What can hang from each mark:
Y: X
J: E
L: X
X: E L Q T Y
B: X
G: Q
T: J
Q: X

Every row comes from one small tree of marks. Brackets hold a mark, then the marks that hang from it, in alphabetical order. Every link used is in the known rows. Which tree was each row made from?
Known rows:
[G Q]: [ -5.3  -1.2  -6.7  -4.9  -9.0  12.5  -1.0  14.5 -24.9   1.2   0.2  -1.0
   5.8 -20.6   3.4  -3.5  -4.3  -5.6  15.2]
[B [X L Q Y]]: [ -2.9  -2.5  -1.8   3.2  -5.4  26.4  40.3  13.6   7.6   0.1   4.0 -27.5
  -2.4 -18.0   6.7  28.3  25.3   1.1 -11.3]
[Q [X E T Y]]: [  6.2  11.8  54.1   4.1  19.8 -18.9 -16.2 -22.9 -42.9  -6.3   9.4  -6.4
  -3.2  18.7  -3.0  -2.9  -1.5  -2.9 -12.1]
[B [X L [T J] Y]]: [ -3.5   6.3   8.1   7.5  25.9  -9.1   7.3  -8.1 -31.8   7.9  13.0 -26.2
  -7.9 -13.7   3.5  -5.9  10.7  11.0   1.1]
[T J]: [ -0.3  -0.6  -9.7   0.7  12.3 -15.7 -28.6  -5.1 -15.0   1.0   0.1   1.3
  -4.5  -4.9  -3.1 -17.6  -0.2   9.1   4.1]
[Q [X L]]: [  9.1   0.0  49.7  11.3   0.0  11.7  13.8   6.9 -12.5   1.2  14.5  18.3
   3.7  21.4   9.2   6.1  15.5  -3.6 -20.3]
[Y X]: [  3.0  -5.3   8.2   3.0   0.6   2.3  17.0  -5.0   9.6  -1.5  -6.2  -0.5
   7.4  15.4   3.4  11.5   4.4 -17.7  13.5]
[L [X E Q [T J] Y]]: [-10.3  13.3  -1.1  -1.0  24.1 -15.8 -39.1 -33.1 -52.6   3.6   1.4 -34.1
  -9.1 -33.0  -2.6   9.6   7.3   9.3  -4.7]
[B [X Q]]: [ -4.7  -5.5   3.9  -4.1  -2.9  10.3   8.4  -3.9   1.6  -1.3 -12.0 -14.9
   3.9 -13.2   4.3  29.0  12.0 -16.0   8.1]
[L [X T]]: [ -6.7   7.2  15.0   3.1  13.5  -4.7  -1.9 -21.2 -25.4  10.7   4.8  -4.6
   2.4  -8.1   7.8  16.7   0.8  -9.4   3.5]
[X L Q T]: [ -4.0  14.9  22.8   8.0   0.2  14.5   4.6 -13.6 -18.4  10.8   2.4 -18.7
  -3.0 -27.6   3.8  11.5   8.1  14.6  -0.2]
[Q [X E L]]: [  3.1   8.0  68.9   7.1   9.2   4.9  -9.0  -5.9 -45.5  -1.4  12.2   2.6
   2.7  19.0   3.7   5.4  10.0  -1.9 -29.6]
[B [X L Q]]: [ -6.0  -0.9  15.9   2.2  -4.3  25.5  23.9   3.6  -6.7   5.1  -2.8 -20.6
   3.1 -19.0   8.6  31.4  20.1  -5.1  -5.0]
[L [X E Q [T J]]]: [-13.3  15.5  18.1  -1.7  25.6 -17.0 -55.7 -42.2 -66.7   8.1  -5.4 -26.5
  -3.4 -32.8  -1.1  11.9   2.5   2.5   1.6]
[G [Q [X E L T Y]]]: [ -1.1  15.0  58.9   6.0   8.9   9.0  -2.0  -1.2 -74.6   1.2  19.5 -12.5
   1.8  -6.9   4.8  -5.1   2.1   2.0 -10.8]
[Y [X L Q [T [J E]]]]: [ -4.4  10.9  37.2  13.6  21.6   1.0 -26.1 -29.5 -34.4   1.8  -1.6 -17.8
  -5.9 -12.8  -2.6   9.3  19.9  15.4  16.7]
[B X]: [ -3.6  -5.8   9.1  -3.4   5.7   0.4  11.1  -2.2  -5.6  -0.3  -4.1  -8.0
   4.8   2.0   4.7  15.7   5.0 -17.1   5.2]
[Y [X L]]: [ 1.9 -1.1 20.7  9.0 -0.9 17.4 32.0  2.5  3.9  4.8  2.9 -5.2  6.4  9.7
  7.4 13.8 12.6 -7.9  0.2]

Write each row's tree:
[ -6.8  17.2  39.1   7.1  21.8  -6.1 -30.6 -38.3 -55.3   8.4  -5.9 -33.5
  -1.1 -20.9  -1.6   5.5   7.4   7.2   8.3]	[Y [X E L Q [T J]]]
[ -3.0  -4.1 -24.3   1.2  -7.6  16.9  19.3   5.5  12.5  -1.0   2.9 -12.8
  -2.0 -18.0   6.3  31.0  19.7  -5.2 -10.1]	[L [X Q Y]]
[ -8.5  22.7  46.7   3.9  17.7  -2.1 -14.6 -24.0 -57.6   9.9   7.9 -28.0
  -3.4 -14.0  -2.1  -2.1  -4.6  14.5 -12.4]	[X E L T]
[ -4.1  14.5  10.4  12.2  19.4   0.6 -25.5 -14.4 -31.9  -1.7  11.1 -25.1
 -18.9 -27.4  -7.8  -4.3  19.2  41.3  -3.0]	[X L Q [T [J E]] Y]
[  1.1  18.0  83.9   9.4  19.6  -5.2 -16.2 -24.9 -64.0   4.9  12.6  -4.3
   1.2  13.4   3.1   1.7   2.0   1.0 -19.3]	[Q [X E L T]]
[ -8.1   7.4  -2.7   6.2  23.7  -9.1 -35.1 -25.0 -32.8  -3.5   5.8 -18.6
 -13.8 -23.2  -4.1  13.3  19.3  17.8   3.4]	[L [X Q [T [J E]] Y]]
[  7.3   8.8  55.1  14.8  22.8 -14.2 -23.0 -16.8 -45.3   7.5  15.2  13.1
  -2.3  11.9   6.0 -14.3   7.9   8.2  -5.7]	[Q [X L [T J]]]
[  6.6   9.4  52.7  17.9  29.8 -11.9 -25.0 -13.3 -45.0  -5.8  23.9   5.0
 -13.7  16.1  -2.5 -14.3  19.5  25.4 -13.0]	[Q [X L [T [J E]] Y]]
[ -4.9   7.7  34.2   3.8  -0.9  20.1   6.7 -13.0 -22.0   1.3  -7.0 -27.8
   4.8 -10.3   2.1  26.2  15.0  -5.0  -6.5]	[Y [X E L Q]]
[ -2.2  10.2  65.2  12.0  22.0  -1.3 -42.1  -8.2 -81.6   0.1  17.4  11.8
  -2.4  -2.7   2.2 -15.9  10.2  13.2   7.4]	[G [Q [X L [T [J E]]]]]
[ -6.5  20.4  12.8   5.7  19.8  -6.3 -30.0 -22.3 -52.6   4.7   6.7 -40.8
 -13.6 -36.5  -6.8  -8.5   6.5  31.7 -10.9]	[X E L Q [T J] Y]
[  7.6   1.5  37.1   1.6   9.0  -8.6  -8.4  -4.9 -25.5 -12.3   9.3   0.0
  -1.8  24.8  -3.1   0.7   6.3  -6.0 -22.4]	[Q [X E Y]]
[-13.8  16.8  40.6   1.3  27.1  -7.1 -34.8 -34.0 -71.6   9.3  -3.9 -41.2
  -3.7 -33.4  -0.5   9.3   7.9   8.6   0.0]	[B [X E L Q [T J]]]
[  3.0  13.5  71.2   3.3  21.1 -20.8 -32.0 -32.6 -57.1  -1.5   3.3   0.6
   2.4  18.4  -0.8  -0.5  -5.8  -9.1  -6.5]	[Q [X E T]]
[ -0.5   8.1  25.8  12.5  22.0  -8.7  -4.7 -22.2 -29.7  11.6   4.3 -11.0
   0.4  -1.0   4.5  -6.5   5.7   4.4  15.1]	[Y [X L [T J]]]
[  4.7  15.5  54.8  11.6  30.1 -19.5 -28.6 -21.4 -65.7   0.4  19.5 -11.0
  -8.8   7.5  -1.4 -18.3   6.9  16.6 -21.1]	[Q [X E L [T J] Y]]
